What can hang from each mark:
K_659: K_833 K_936
K_251: K_833
K_936: K_659 K_897
K_613: K_545 K_897
K_991: K_897
K_897: K_613 K_833 K_991
K_501: K_897
K_833: K_897

Every row comes from one small tree of marks. The marks that hang from a mark follow it in brackets, in the order of their numbers. Every link used is in the known rows. Which tree was each row made from?
Known rows:
K_897[K_991]: -5.1 20.4 -5.9 -12.4 -0.6 10.8 -12.7 2.3 -5.9 -1.9 -14.3 -20.2 -4.0 14.0
 4.2 -10.2 -13.0 -1.5 14.0
K_991[K_897[K_613]]: 18.0 7.7 -4.0 -21.3 -16.6 0.1 -22.7 0.9 -19.6 -14.8 -24.0 -0.5 -28.4
 32.4 22.4 -6.8 -51.9 -22.3 -3.8
K_659[K_833 K_936[K_897[K_991]]]: 10.2 24.2 11.8 -8.9 22.4 9.0 -25.3 52.4 -2.2 29.2 -13.6 -33.1 -24.1 50.1
 55.6 -19.8 -5.7 37.1 -30.5
K_897[K_613 K_833 K_991]: 3.5 26.6 -20.7 -9.0 13.9 13.6 -34.1 20.9 -13.5 -27.2 -20.3 -19.8 -20.2
 32.1 9.2 -4.9 -40.9 -0.6 32.3
K_501[K_897[K_613]]: -7.3 14.7 -6.1 -3.3 -6.1 17.1 -14.1 2.3 -4.0 -22.9 -5.7 5.5 3.4 14.0
 15.2 -4.8 -52.4 -24.9 18.6
K_501[K_897[K_833 K_991]]: -18.0 40.5 -23.0 -5.2 6.2 13.3 -15.5 17.5 -12.8 6.1 5.9 -34.5 -12.8 22.9
 -16.7 2.3 -63.1 -15.7 8.7
K_251[K_833[K_897[K_613]]]: -3.5 9.9 5.2 12.7 20.5 17.4 2.4 6.1 -10.1 -13.7 -27.2 18.1 -1.4 16.5
 18.8 52.2 -35.0 22.8 44.1
K_659[K_936[K_897[K_613[K_545] K_991]]]: 17.5 11.6 -12.9 -5.6 -8.1 10.7 -31.2 23.2 -3.0 -28.4 -49.6 -39.8 -40.5
 49.3 36.3 -10.0 -37.5 21.6 17.5
K_501[K_897]: -14.4 16.6 -7.6 0.6 -5.6 8.3 2.5 0.5 -1.9 4.2 12.8 -5.2 7.4 0.3 -4.7
 -0.5 -37.1 -27.1 -6.2
K_501[K_897[K_613[K_545] K_833 K_991]]: -9.7 27.9 -40.2 1.0 -16.8 11.2 -28.3 12.7 -18.0 -32.5 -17.8 -42.8 -21.3
 32.0 -8.1 -14.6 -81.5 -20.9 42.4
K_833[K_897[K_613]]: -2.7 5.6 2.3 -1.8 29.1 12.4 -14.1 3.1 1.7 -24.7 -13.0 6.7 -6.2 15.5 21.2
 17.1 -30.1 17.7 42.1
K_251[K_833]: -1.2 4.6 2.6 16.6 0.5 0.3 12.7 4.6 -16.8 11.4 -14.1 11.5 6.8 0.5 -6.3
 31.9 -6.5 5.3 6.9
K_991[K_897[K_613[K_545] K_833]]: 23.1 2.1 -22.6 -4.5 -26.3 -12.1 -18.7 9.9 -31.8 -23.3 -19.8 -27.0 -48.5
 37.0 -5.7 -9.0 -67.0 -13.8 2.9
K_659[K_833 K_936[K_897[K_613[K_545] K_991]]]: 17.5 8.8 -4.3 -4.6 -0.2 7.4 -36.1 45.2 -11.8 -10.7 -36.8 -43.7 -36.0
 62.6 61.9 -33.2 -25.9 38.1 2.7
K_251[K_833[K_897[K_613[K_545] K_991]]]: -7.0 15.5 -14.4 12.8 -0.2 21.3 -11.0 2.9 -21.2 -29.6 -46.5 -19.8 -14.6
 27.4 6.7 26.3 -54.3 29.1 67.7
K_613[K_897[K_833]]: -4.6 2.4 -9.9 -4.6 -4.1 -5.2 10.5 18.6 -27.6 10.3 -7.4 -18.3 -14.2 3.2
 -23.8 14.9 -20.5 9.8 -6.0
K_991[K_897]: 11.9 9.2 0.3 -19.0 -14.5 -7.1 -3.9 0.6 -17.0 13.0 -7.6 -7.9 -24.2 16.7
 1.0 -3.0 -35.6 -19.4 -24.9
K_833[K_897]: -10.6 7.8 0.1 3.4 25.6 7.0 0.8 -1.2 5.1 3.4 2.9 -5.8 1.1 3.0 1.5 20.1
 -14.7 19.2 20.5
K_659[K_833 K_936]: 3.1 0.2 14.3 2.4 10.9 7.0 -17.7 42.3 -8.5 30.8 10.0 -15.6 -1.3 17.6 32.6
 -21.4 18.5 27.4 -58.2
K_936[K_659[K_833]]: -26.0 19.0 4.7 6.9 24.5 -2.3 -17.5 41.5 -19.1 21.7 14.5 -16.8 2.0 26.3
 37.4 -19.5 8.4 19.1 -12.0

Write each row's tree:
-11.8 28.4 -14.4 3.9 10.8 0.7 -35.0 50.7 -20.2 -19.6 -33.0 -45.9 -29.8
 69.0 68.3 -32.0 -40.1 33.0 46.2 -> K_936[K_659[K_833] K_897[K_613[K_545] K_991]]
-3.8 -10.5 -23.8 7.0 -23.8 -14.1 16.2 12.6 -31.9 -5.0 -13.3 -32.1 -21.7
 2.8 -32.1 7.0 -27.6 11.3 6.3 -> K_613[K_545 K_897[K_833]]
-10.8 41.5 -25.3 -8.3 7.1 19.4 -31.8 18.6 -13.7 -23.9 -8.8 -25.8 -15.6
 36.4 2.7 -4.8 -75.4 -24.7 30.2 -> K_501[K_897[K_613 K_833 K_991]]
-6.6 11.4 -16.8 -2.9 3.7 18.4 -22.6 -4.3 -9.5 -39.8 -33.3 -30.7 -17.7
 31.9 10.4 -4.5 -45.5 23.4 63.2 -> K_833[K_897[K_613[K_545] K_991]]
-11.9 35.4 -35.4 7.1 13.8 -3.0 -33.8 45.8 -14.5 -34.5 -41.0 -51.6 -49.7
 64.6 34.4 4.6 -63.7 22.7 61.8 -> K_936[K_659 K_897[K_613[K_545] K_833 K_991]]
-27.1 23.8 5.4 5.7 51.4 14.3 -29.3 47.8 -15.1 -3.1 1.4 -10.8 -1.4 41.5
 59.0 0.2 -23.3 35.6 26.9 -> K_936[K_659[K_833[K_897[K_613]]]]
-7.9 10.3 -28.5 -4.0 -25.3 -5.7 -0.4 10.3 -36.4 -5.3 -30.1 -52.3 -26.9
 15.4 -31.7 -5.5 -39.2 12.5 17.2 -> K_613[K_545 K_897[K_833 K_991]]
-9.0 1.7 -18.0 -8.2 -38.3 -1.3 7.7 -10.2 -28.4 -11.9 -37.0 -40.3 -17.8
 9.1 -20.8 -16.4 -28.1 6.5 19.4 -> K_613[K_545 K_897[K_991]]
-15.0 39.2 -2.3 -5.9 33.5 11.7 -37.3 59.9 -15.6 -7.4 -27.5 -27.2 -26.1
 70.4 83.6 -20.7 -34.0 28.1 38.2 -> K_936[K_659[K_833] K_897[K_613 K_991]]
-12.8 27.5 -16.5 9.3 39.2 -14.3 -7.5 50.5 -5.3 10.1 -3.5 -26.0 -29.0
 34.5 22.8 29.6 -26.1 20.1 16.6 -> K_936[K_659 K_897[K_833]]
-11.2 26.9 12.1 -7.2 40.1 21.4 -26.9 38.3 -9.5 30.4 -2.0 -39.3 -4.0 34.6
 32.0 -12.0 -4.0 46.5 -24.5 -> K_659[K_833[K_897[K_991]] K_936]
-2.5 8.2 -30.1 11.4 -19.8 3.1 -14.9 13.8 -11.3 -29.2 -4.6 -23.6 -17.3
 19.5 -7.4 -2.3 -69.7 -19.1 25.8 -> K_501[K_897[K_613[K_545] K_833]]
9.4 -7.9 -26.0 9.7 -12.4 -6.4 -16.5 13.3 -15.5 -36.4 -13.5 -20.3 -21.9
 17.1 -3.7 -0.7 -30.5 4.8 28.8 -> K_897[K_613[K_545] K_833]
5.0 13.3 -32.5 2.9 -10.7 5.1 -30.0 16.1 -18.5 -38.5 -26.5 -39.6 -28.1
 32.8 0.0 -14.3 -44.7 3.8 45.1 -> K_897[K_613[K_545] K_833 K_991]
-8.4 6.9 17.0 3.1 37.1 13.2 -17.0 38.8 -3.0 35.4 11.8 -17.4 -2.5 19.3
 32.8 3.2 9.1 47.3 -40.0 -> K_659[K_833[K_897] K_936]
-9.6 22.7 -2.2 1.4 24.7 2.5 -21.8 33.8 -0.1 -22.4 -29.1 -4.6 -25.7 45.0
 58.7 16.4 -32.2 12.2 40.4 -> K_936[K_659 K_897[K_613]]
-4.7 21.2 -22.0 0.4 4.9 12.7 -16.7 25.4 -9.2 -18.0 4.0 -4.1 -8.7 22.6
 -0.9 8.5 -62.5 -23.2 15.2 -> K_501[K_897[K_613 K_833]]
-8.0 27.0 -3.9 -10.5 27.3 24.5 -27.6 3.7 -3.0 -26.9 -28.5 -13.0 -8.6
 31.7 22.5 3.5 -42.7 18.3 53.4 -> K_833[K_897[K_613 K_991]]
2.3 7.1 -21.3 -4.7 -21.1 9.4 -25.4 -5.3 -16.8 -44.0 -32.5 -28.4 -17.6
 25.2 13.0 -27.4 -35.7 -1.0 45.1 -> K_897[K_613[K_545] K_991]
15.2 30.5 -15.2 -9.9 28.6 13.8 -38.1 51.3 -4.3 -11.9 -36.9 -33.0 -46.8
 60.1 40.0 12.1 -41.6 20.5 6.6 -> K_659[K_936[K_897[K_613 K_833 K_991]]]
